Every row comes from one small tree of marks. Brackets hold a mark, then the marks that hang from it, in alphabetical order. Every link used is in the known rows. Which tree was each row made from?
Known rows
(ranul (mosatag lobu zese)): [  1,   9,   1, -14,  18, -17,  -2,  11,  18, -39, -35, -31,  -9,  -8,  12,
   8,   2,  18,  13,   2, -14, -26,  18,  -5,  18,   4,   1,  -1,  15, -19,
   2]
(gizal (nomo zived) vetef): [ 29,   9,  18,  17,  14, -27,  12, -10,  23, -14,   5,   0,   8, -34, -12,
   9,  -8, -10, -12, -25, -14,  -2, -16,   0, -17,   1,  31, -23, -31,  -2,
  -4]
(nomo zived): [ 21,  24,  24,  23,   7, -13,   5,  -8,  40, -31,   6,   1,   6, -22,  -6,
   9, -11, -13, -20,   3, -13, -10,  -9,   3,  -1,  13,   9, -14, -13,   3,
  19]
(zava (zived nomo)): [  3,  13,  21,  18,  -9,  -9,   2,   4,  23, -20,  12,  -2,   4,  -7,  -8,
  11, -21, -25, -11, -17, -19,  11,  16,   7,   6,   6,   3, -20, -15,   3,
  26]
(zese laro mosatag): [ 12, -14,  32,   3,  -6,  -9,  -7,  -8,  30, -32, -18, -29,  -3,  46,  12,
  18, -14,   0, -10,   5, -15, -36,   1,  10, -10,   6,  16,  -4,  -3, -24,
   6]
(zuda zived): [ 41,  22,  13,  27,  -3, -20,   2,   2,  30, -31,  -2,   0,  -3,   4,  -6,
  18,  -6,  -3, -12,  -9, -15, -21,  -7,   6,  -8,  -6,  10, -11,  -4,   0,
  24]
(zived zuda): [ 15,   5,  14,  13,   1, -10,   0,   6,  22, -10,  -4,   4,  -5,  11, -18,
  13,  18, -14, -20, -28, -29,   0,   7,  12,   5,  -4,  -5,  -7,  11,   0,
  36]
(zese mosatag): [ 15,   6,  17,   8,  -3,  -4,   4,  -1,  33, -33, -14,  -4,   6,  40,  -4,
  19, -11,   8, -17,   3, -26, -22,   4,   4,  -7,   7,  -6, -11,   8, -18,
  16]
(zava (zived (nomo (gizal vetef)) zuda)): [ -4,   9,  16,   6,  -5, -10,  -1,   0,  24, -12,  20,   3,   3, -15, -10,
   6,   6, -37,  -1, -41, -23,  26,  10,  16,   5,  -4,  11, -17, -17,   8,
  31]
(mosatag lobu ranul zese): [  7,  28,  13, -23,   7, -17,  -6,  12,   6,  -8, -41, -65, -17, -14,  10,
   0,  11,  15,  -8,  40,  -8, -10,  42,  -1,  19,   8,  10, -20,  15,  -2,
  -3]
(zava (zived nomo zuda)): [ -4,   7,  17,  20,  -8,  -8,   2,   6,  19, -10,  16,   5,  10,  -6, -15,
   9,  -5, -34, -17, -37, -27,  16,  20,  15,  11,  -3,   0, -19,  -9,   8,
  34]
(ranul (mosatag zese)): [  7,   5,   7,  -1,  12, -18,   1,  10,  27, -39, -24, -14, -10,  -3,  11,
  14,  -3,  17,  11, -13, -26, -23,   7,   4,  14,   0,  -9,   2,   5, -18,
  11]
(zese laro (mosatag lobu)): [  6,  -9,  25,  -9,   0,  -8, -10,  -6,  21, -32, -28, -45,  -2,  41,  14,
  14,  -9,   2,  -9,  19,  -2, -38,  12,   0,  -5,  10,  27,  -6,   7, -24,
  -3]
(zuda (zived nomo)): [ 24,  21,  12,  27, -11, -23, -15,  -2,  29, -21,   6,   9,   3,   4,  -6,
  25,  -3,  -8,  -5, -15, -21, -12,   0,   2, -15,  -5,   9, -12,  -9,   3,
  18]
(mosatag lobu (zese laro)): [  5,   1,  19, -15,  10, -25, -14,   1,  12, -25, -35, -59, -17,  -7,  27,
  12,   3,  -3,  -4,  21, -11, -31,  23,   0,   0,   6,  23,  -7,   5, -13,
  -9]
(zava zived): [ 20,  14,  21,  19,  -2,  -7,  19,   8,  22, -30,   4, -11,  -2,  -6,  -7,
   4, -25, -21, -19, -12, -14,   2,   8,  11,  15,   5,   4, -19,  -9,  -1,
  30]
(ranul (mosatag lobu (zese (laro gizal)))): [ -3,   1,   9,  -8,  21, -13,  -6,   7,  18, -34, -41, -41, -21,   1,  23,
  10,   0,  10,  24,   4,   2, -32,  21,  -7,  15,   7,   9,   7,   8, -24,
  -4]
(zava (zived (nomo gizal) zuda)): [ -9,  13,  15,   8,  -8,  -7,  -3,   2,  22, -16,  22,  -1,   3,  -7, -15,
  10,   6, -35,  -4, -35, -22,  20,  15,  17,   6,  -1,   4, -17,  -8,  10,
  38]
(zava (zived zuda)): [ 13,   8,  17,  20,  -1,  -5,  18,  10,  19, -20,   7,  -5,   4,  -4, -15,
   2,  -7, -30, -24, -32, -22,   7,  12,  19,  19,  -4,   2, -18,  -5,   4,
  38]
(gizal laro): [ 33,  16,  23,  15,  -8, -18,   7,   6,  28, -21,  -6,  -4, -10,   6,  -4,
   4,  -4,   6, -15,  -8, -28, -18,   1,  -3, -12,   1,  10,  -7,   6,   7,
  14]
(zived nomo zava zuda): [-15,   8,   8,  -5, -22, -15, -32,   6,  18,   8,  15,   6,  26,  16, -24,
  15,   5, -33, -13, -42, -41,  28,  13,  -2,   0,  -7, -14,  -3,  -6,  16,
  27]
(zese (laro sigo) (mosatag lobu)): [  0,  -6,  31, -16,   7,  -1,  -7,  -4,  15, -23, -27, -38,  -6,  43,   4,
  15,   1,  -4, -13,  18,   9, -40,  -4,  -4,  -2,  14,   8,  10,   0, -20,
 -14]
(zese (laro gizal sigo) (mosatag lobu)): [ -2,   1,  30,  -1,  14,  12,  -3,  -5,  19, -16, -33, -30, -15,  51,   6,
  19,   2,  -8,  -1,  20,  23, -36,   4, -14,  -2,  19,  -2,  15,   2, -23,
 -14]
(zived zava zuda): [  7,   9,   9,  -5, -13, -12, -11,  10,  19,  -5,   4,  -6,  19,  17, -23,
   6,   1, -28, -23, -36, -36,  16,   3,   2,  10,  -8, -13,  -1,   1,  11,
  32]
(mosatag lobu ranul (zese laro)): [  4,  13,  25, -27,   5, -21, -14,   7,   3,  -7, -44, -84, -25,  -9,  23,
   0,   7,   8,  -3,  41,   2, -21,  40,   4,  16,   8,  28, -13,   5,  -7,
 -10]
(zuda (zived nomo zava)): [ 17,  25,   8,  13, -21, -24, -25,   1,  27, -17,  13,   1,  22,   9, -11,
  19, -16, -19,  -6, -20, -26,   0,  -3,  -5, -12,  -8,   2,  -9, -18,  12,
  16]
(laro gizal sigo): [ 14,  25,  24,  22,  17,  13,  10,   6,  24,  -2, -14,  15, -28,  20, -18,
  23,   9, -15,  -3,  -3,  14,  -4,  -7, -15,   3,  20, -38,  19,  -1,  -4,
  13]
(ranul (mosatag lobu (zese (laro sigo)))): [ -5,  -1,  14, -21,  20, -16,  -8,   9,  12, -33, -37, -41, -18,  -3,  16,
  10,   5,   9,  15,   2,   0, -36,   6,  -5,  18,   6,   3,  14,   4, -19,
 -11]
(lobu (mosatag ranul)): [ 27,  21,  12,  10,   1,  -9,   0,  20,  26, -29, -10, -33, -16,  19, -16,
   6,  -5,  12,  -4,  32,  -5, -15,   5,   0,  16,  10,  -2, -17,  14, -14,
  24]
(zived zava): [ 16,  17,  14,  -6, -13, -14, -10,   7,  23, -17,   0, -14,  12,  15, -13,
   9, -19, -16, -15, -11, -25,   9,  -1,  -7,   5,   3, -10,  -3,  -6,   5,
  22]
(gizal (laro zese) (nomo zived) vetef): [ 28,  11,  25,  24,  15, -22,  27, -10,  18, -14,   6,   1,   4, -25, -13,
   2,  -9, -10, -15, -32, -13,  -6, -21,  -8, -28,  -2,  37, -15, -28,  10,
 -22]

Write each row's tree
[ 16,  10,  20,  11,  -4,  -9,  21,   3,   5, -13,  -9, -23,  -4,  34, -24,
  11,  -5,  16, -19, -13, -14, -18,   5,  -1, -20,   0,  17, -16,   6,   2,
  -6]	(gizal (laro (zese (mosatag ranul))) nomo)
[ 16,   7,  18,   1,   3, -21, -10,  17,  22, -31, -22, -60, -22,  12,  10,
   7,  -5,   9,   2,  38, -12, -31,  11,   8,  11,   6,   9, -13,   4, -20,
   4]	(lobu (mosatag ranul (zese laro)))
[  6,  20,  16,  10,  -3, -13,  -6,  -2,  35, -15,  14,  -1,  30, -14, -19,
   1,  -7, -34, -28, -22, -27,   8,  -8,   2,   7,   1,   0, -10, -16,  17,
  25]	(nomo (zived zava zuda))
[  5,  24,  14, -13,   3, -16, -10, -13,  42, -19,  21,  -3,  20, -29, -10,
  -4,   8, -38,  -3, -29, -19,  24, -22,   2,  -4,  -1,  17,  -5, -30,  18,
  19]	(nomo (gizal vetef) (zived zava zuda))
[  1,  24,  27,  25,  27,  27,  21,   4,  16,  -4, -14,  17, -35,  35, -22,
  32,   8, -27,  -3,  -8,  28,   7, -12, -19,   5,  23, -46,  28,   0,  -6,
   5]	(laro gizal sigo zese)
[ 12,   5,  17,  16,  16, -11,  -6,  14,  28, -34, -18, -30, -24,  20,   8,
  20,  -1,  -7,   6,  22,  -6, -37,  -7,  -5,   0,  12, -14,   6,   1, -24,
  -1]	(lobu (mosatag (zese (laro gizal sigo))))
[-12,  23,  11, -23, -24, -17, -37,  -3,  28, -12,  19,  -8,  10,  13, -13,
  20,  -3, -22,   9, -15, -23,  25,   2,  -9, -12,   7,  -6,  -2, -11,  12,
  24]	(zived (nomo gizal) zava)
[ 13,  16,  20,  39,  30,   6,  26, -11,  20,  -8,  -5,  11, -14,  -1, -15,
  22,  -8, -25,   0, -23,  18,  12,  -7, -15, -13,  13,   4,  -4, -21,  -9,
  -5]	(laro (gizal (nomo zived) vetef) zese)
[ 18,  23,  15,  39,  15,  -5,  13,  -6,  28, -12,  -3,   4,  -9,  -3, -17,
  21,  -8, -10,  -6,  -9,   5,  -7,   4,  -8, -13,  14,   2, -15,  -7,  -4,
  16]	(laro (gizal (nomo zived)))
[  2,  17,  23, -16,  11, -11, -11,   6,   6,  -1, -50, -78, -31,  -3,  24,
   3,   7,   4,   5,  42,  14, -18,  46,  -4,  15,  12,  21,  -9,   7,  -9,
 -10]	(mosatag lobu ranul (zese (laro gizal)))
[ 19,  20,   9,   4,   5, -17,  -3,  21,  25, -30, -19, -45, -15,   9,   0,
   7,  -3,  14,  -2,  36, -20, -22,  12,   3,  14,   6,  -6, -18,  12, -16,
  11]	(lobu (mosatag ranul zese))
[ -1,  15,  29, -32,   9, -15, -12,   9,  -2,   0, -43, -79, -29,  -8,  15,
   2,  16,   4,  -5,  40,  11, -21,  27,   0,  19,  11,  13,   0,   0,  -4,
 -19]	(mosatag lobu ranul (zese (laro sigo)))
[ 14,  26,  12,  29,   7,  -5,   7,  -4,  27, -10,   1,  -1,   3,   0, -20,
  17, -16, -18,  -7, -13,   2,   0,   2, -13, -10,  12,  -2, -12, -12,   2,
  14]	(laro (gizal (nomo (zived zava))))
[  8,  16,  20,  -5, -10, -21, -18,  -9,  33, -12,   9,   5, -11,  -7,   0,
  14,  13,  -6,  15, -18, -25,   9,  -1,  -5, -26,   4,  18,  -6, -11,   7,
   7]	(zived (nomo (gizal laro vetef)))
[ 27,  28,  26,   2,   7, -21,   5, -17,  49, -31,  13,  -2,  -3, -38,   5,
  -6,   5, -11,   3,  -7, -13,  -5, -25,  -2, -22,   8,  36,  -9, -24,  15,
   5]	(nomo (gizal laro vetef) zived)
[ 13,  20,  19,   2,  13, -15,  -1, -16,  44, -23,  16,   5,   1, -35,  -6,
   3,  21, -27,  -1, -23, -14,  11, -20,   9,  -7,   3,  23,  -9, -21,   8,
  22]	(nomo (gizal vetef) (zived zuda))
[ 19,  27,  11,  14, -12, -23, -21,  -6,  34, -27,  13,   4,  -4,   2,  -5,
  27,   7,  -8,   8, -12, -15,  -8,  -5,   4, -21,  -3,  13, -10,  -9,   5,
  24]	(zuda (zived (nomo gizal)))
[ -2,  11,  22,  -9,  21,  -9,  -8,   3,  10, -12, -39, -47, -28,   1,  20,
  17,  12, -12,   2,  22,  10, -29,  17, -11,   2,  14,   0,  11,   2, -11,
 -17]	(mosatag lobu (zese (laro gizal sigo)))
[  3,  12,  15,  17,  28,  22,  20,  -6,  23, -17, -31,  -2, -12,  42,   1,
  20,  -6, -12,   3,   1,  17,   2,  11, -23,  -3,  15,  -7,   4,   4, -24,
 -11]	(laro (gizal vetef) (zese (mosatag lobu)))
[ 10,  13,  10,  12,  -2, -23,   0,  -2,  16, -10,  15,  -8,  25, -13, -32,
  10,  -5, -22, -26, -33, -23,   1,  -7,   3,  -7,  -3,  12, -20, -15,  12,
  18]	(gizal (nomo (zived zava zuda)))
[ -7,  25,  29,  15,  21,  36,  23,   4,  16,  -1, -25,   0, -25,  60, -22,
  25,   5, -10,  -6,   9,  30,   1,  -1, -16,  10,  23, -47,  21,   3, -11,
  -3]	(laro gizal sigo (zese (mosatag ranul)))
[  6,  10,  37, -17,   3, -17,  -9,   7,   9,   0, -31, -57, -30,  -2,  13,
   8,   9,   1,  -6,  21,  -5, -17,  13,  12,  13,   6,   1,   3, -12,  -3,
  -7]	(mosatag ranul (zese (laro sigo)))
[  3,   6,  28,  -4,   4,   8,  -6,  -4,  18, -11, -41, -58, -16,  47,  11,
   7,  -6,   6,   2,  36,  23, -27,  33,  -6,   6,  16,  20,  -7,   9, -22,
  -3]	(zese (laro gizal) (mosatag lobu ranul))
[  9,  19,  15, -13,  -1,   1,   0,   5,  19, -19, -31, -42,   2,  34,  -6,
   4,  -2,  18, -15,  32,  -4, -17,  28,  -3,  11,  11,   8, -20,  18, -13,
   5]	(zese (mosatag lobu ranul))
[ 10,   6,  33, -12,  -3, -23, -11,   5,  13,  -7, -32, -62, -27,  -2,  20,
   6,   1,   6,  -4,  23, -13, -16,  26,  16,  10,   3,  16, -10,  -7,  -7,
   2]	(mosatag ranul (zese laro))
[  5,  32,  16,  -5, -10, -17,  -9,  -8,  41, -24,  25,  -8,  20, -19, -14,
  -7,   8, -28, -12, -23, -26,   5, -17,   1, -12,   0,  17,  -5, -14,  32,
  24]	(nomo (gizal laro) (zived zava zuda))
[ 28,  25,  14,  14, -11, -28, -15,  -7,  35, -23,  12,   7,  -3,  -7,   1,
  16,   7,  -7,  11, -21, -21,  -9, -11,  -1, -28,  -9,  26, -10, -16,  10,
   9]	(zuda (zived (nomo (gizal laro vetef))))
[ 11,  33,  26,  10,   7,  -8,   9, -15,  43, -39,  16,  -6,  -9, -16,  -4,
   6,   5, -14,  -5,   0,  -3,  -6, -21,  -1, -19,  15,  20,  -5,  -9,  17,
  14]	(nomo (gizal (laro zese)) zived)
[ -6,   7,  13,  -5,  -5, -16, -24,  -7,  28,   0,  13,  14,  -6,  -3, -12,
  19,  35, -23,   9, -40, -28,  24,   4,   7, -13,  -4,   6,  -6,  -6,   4,
  25]	(zived (nomo (gizal vetef)) zuda)
[ -5,  14,  17,   9, -13, -10,   1,   3,  23, -15,  21,  -1,   4,  -8, -13,
   4,   5, -30,  -6, -37, -27,  14,  13,  14,  -1,  -3,  10, -17,  -8,  17,
  33]	(zava (zived (nomo (gizal laro)) zuda))
[-12,  11,  11,  -2, -10, -13, -27,  -4,  26,  -4,  15,   9,  -7,   7, -17,
  25,  35, -20,   4, -33, -27,  18,  10,   9, -12,   0,  -2,  -5,   6,   6,
  37]	(zived (nomo gizal) zuda)
[ 24,  -9,  29,  19,  10, -15,   0,  -8,  18,  -5, -16, -20, -26,  10,   6,
  18,  -6, -14,   9, -17,  10, -11,   2,  -2, -14,   6,  27,  -1, -18, -18,
   0]	(zese (laro (gizal nomo vetef)))
[ 25,  -2,  19,  11,   7, -16,  25,  -4,  12, -14,  -8,  -4,   2,  19, -12,
   8,  -8,   6, -10, -34, -22, -13, -12,  -8, -31,  -7,  26, -11, -12,  -4,
 -23]	(gizal (laro (zese mosatag)) nomo vetef)
[  0,   9,  16,   2,  12,  10,  11,  -1,  17, -32, -20, -17,  -3,  44,  -9,
  22,  -6,  -4, -16,   8,  -1, -12,   7,  -8,   0,  13,  -5,  -3,  16, -17,
   3]	(laro (zese (mosatag lobu)))
[ 32,   7,  18,  22,   7, -32,  17,  -7,  22,  -4,   8,   5,  13, -36, -16,
  -6,   5,  -8, -18, -45, -31, -10, -15,   0, -25, -11,  42, -22, -26,  16,
 -10]	(gizal laro (nomo (zived zuda)) vetef)
[ -1,   2,  35, -25,   2,   2,  -8,   0,   9,  -9, -34, -59, -12,  42,   1,
   6,   5,   5, -11,  33,  19, -33,   9,  -2,  11,  15,  12,   4,   1, -15,
 -15]	(zese (laro sigo) (mosatag lobu ranul))
[-15,  17,   8, -18, -28, -19, -34,   1,  24,   2,  23,   0,  18,  12, -21,
   9,  18, -27,   1, -43, -40,  25,   5,  -3, -14,  -8,  -1,   0,  -3,  27,
  26]	(zived (nomo (gizal laro)) zava zuda)
[  0,  21,  22,  23,  14,  27,  20,   0,  23, -12, -26,  -9, -19,  58, -10,
  22,  -8,  -2,  -3,  11,  17,   2,  19, -10,   5,  18, -22,   1,  11, -17,
  11]	(laro gizal (zese (mosatag ranul)))
[  4,  -7,  16,  -5,  10, -22,  -6,   6,  23, -40, -27, -29, -16,   1,  21,
  13,  -5,  11,  16, -11, -19, -30,   5,   9,  11,   0,   6,   6,  -2, -22,
   5]	(ranul (mosatag (zese laro)))
[ 12,  31,   6,   0, -22, -24, -29,  -4,  31, -23,  19,  -4,  14,   8, -10,
  21,  -6, -19,   6, -17, -20,   4,  -8,  -3, -17,  -6,   7,  -6, -17,  15,
  22]	(zuda (zived (nomo gizal) zava))
[ 20,   7,  31,   3,  12,   2,  23,   0,  21, -12, -12,   9,  -7,  25,  -7,
   4,   0,  -7, -12, -21, -14, -10, -27, -13, -14,   3,  -5,  16, -16,  -1,
 -27]	(gizal (laro sigo (zese mosatag)) vetef)
[ 17,  -1,  14,  10,   7, -24, -10,  13,  28, -45, -15, -40, -15,  14,  13,
  17,  -8,   0,   1,  22, -23, -39,  -2,   4,  -1,   5,   5,  -8,   5, -25,
   5]	(lobu (mosatag (zese laro)))
[-20,  16,   6, -20, -23, -15, -39,  -1,  23,   1,  22,   0,  17,  14, -23,
  17,  18, -33,   2, -40, -35,  32,   6,   0,  -6,  -4,  -9,  -1,  -4,  18,
  34]	(zived (nomo gizal) zava zuda)
[ 41,   3,  18,  11,   1, -33,  15,   0,  14,  -7,  -4,  -5,  -5, -13, -11,
   1,  -2,   8,  -8, -34, -28, -11, -10,  -6, -28,  -9,  35, -17, -15,   4,
 -12]	(gizal laro nomo vetef)
[  1,  13,  27,  18,  31,  30,  25,  -3,  22,  -7, -22,  20, -19,  48, -13,
  26,   3, -21,   0, -13,  21,   4, -18, -22,  -3,  18, -39,  27, -12, -19,
 -16]	(laro (gizal vetef) sigo (zese mosatag))
[ 11,  27,  26,  -8,   4,  -1,   7,  -1,  23, -24,   4,  -5, -30,  16, -15,
  15,  20,  -8,   2,  -9,   1,  -3, -22,  -5, -15,  12,  -6,  15,   3,  11,
  11]	(nomo (gizal (laro sigo zese)))
[ 18,   6,  12,   7,   6, -28,   3,  -7,  19,  -2,  13,  -1,  27, -29, -23,
   2,  -5, -27, -18, -45, -26,  13, -16,  -1, -10,  -9,  25, -19, -33,   9,
   1]	(gizal (nomo (zived zava zuda)) vetef)
[ 18,  -1,  39,  11,  17,  -1,   1,  -5,  22,   0, -18,  -8, -35,  14,   6,
  16,   3, -24,   8,  -9,  18, -11, -13,  -8,  -2,  13,   0,  21, -23, -13,
  -6]	(zese (laro (gizal vetef) sigo))
[-16,  11,   7, -24, -18, -18, -36,  -3,  24,   5,  20,   4,  17,   4, -17,
  12,  18, -37,   7, -47, -35,  40,   1,  -2,  -9,  -8,  -1,   0, -16,  15,
  21]	(zived (nomo (gizal vetef)) zava zuda)
[ 15,  10,  17,  31,  26,   7,  24,  -4,  11,  -4, -13,   7, -25,  18, -16,
  27,  -3, -18,   5, -28,  15,  14,  -1, -15, -12,   9,  -3,   0,  -9, -15,
   0]	(laro (gizal nomo vetef) zese)
[ 36,  13,  30,   3,   7, -15,  14,   4,  24,  -4,  -9,   9, -13,  -8,  -5,
  -4,   6,  -4,  -9, -21, -20,  -8, -23, -11, -11,   0,   4,  11, -19,   8,
 -15]	(gizal (laro sigo) vetef)
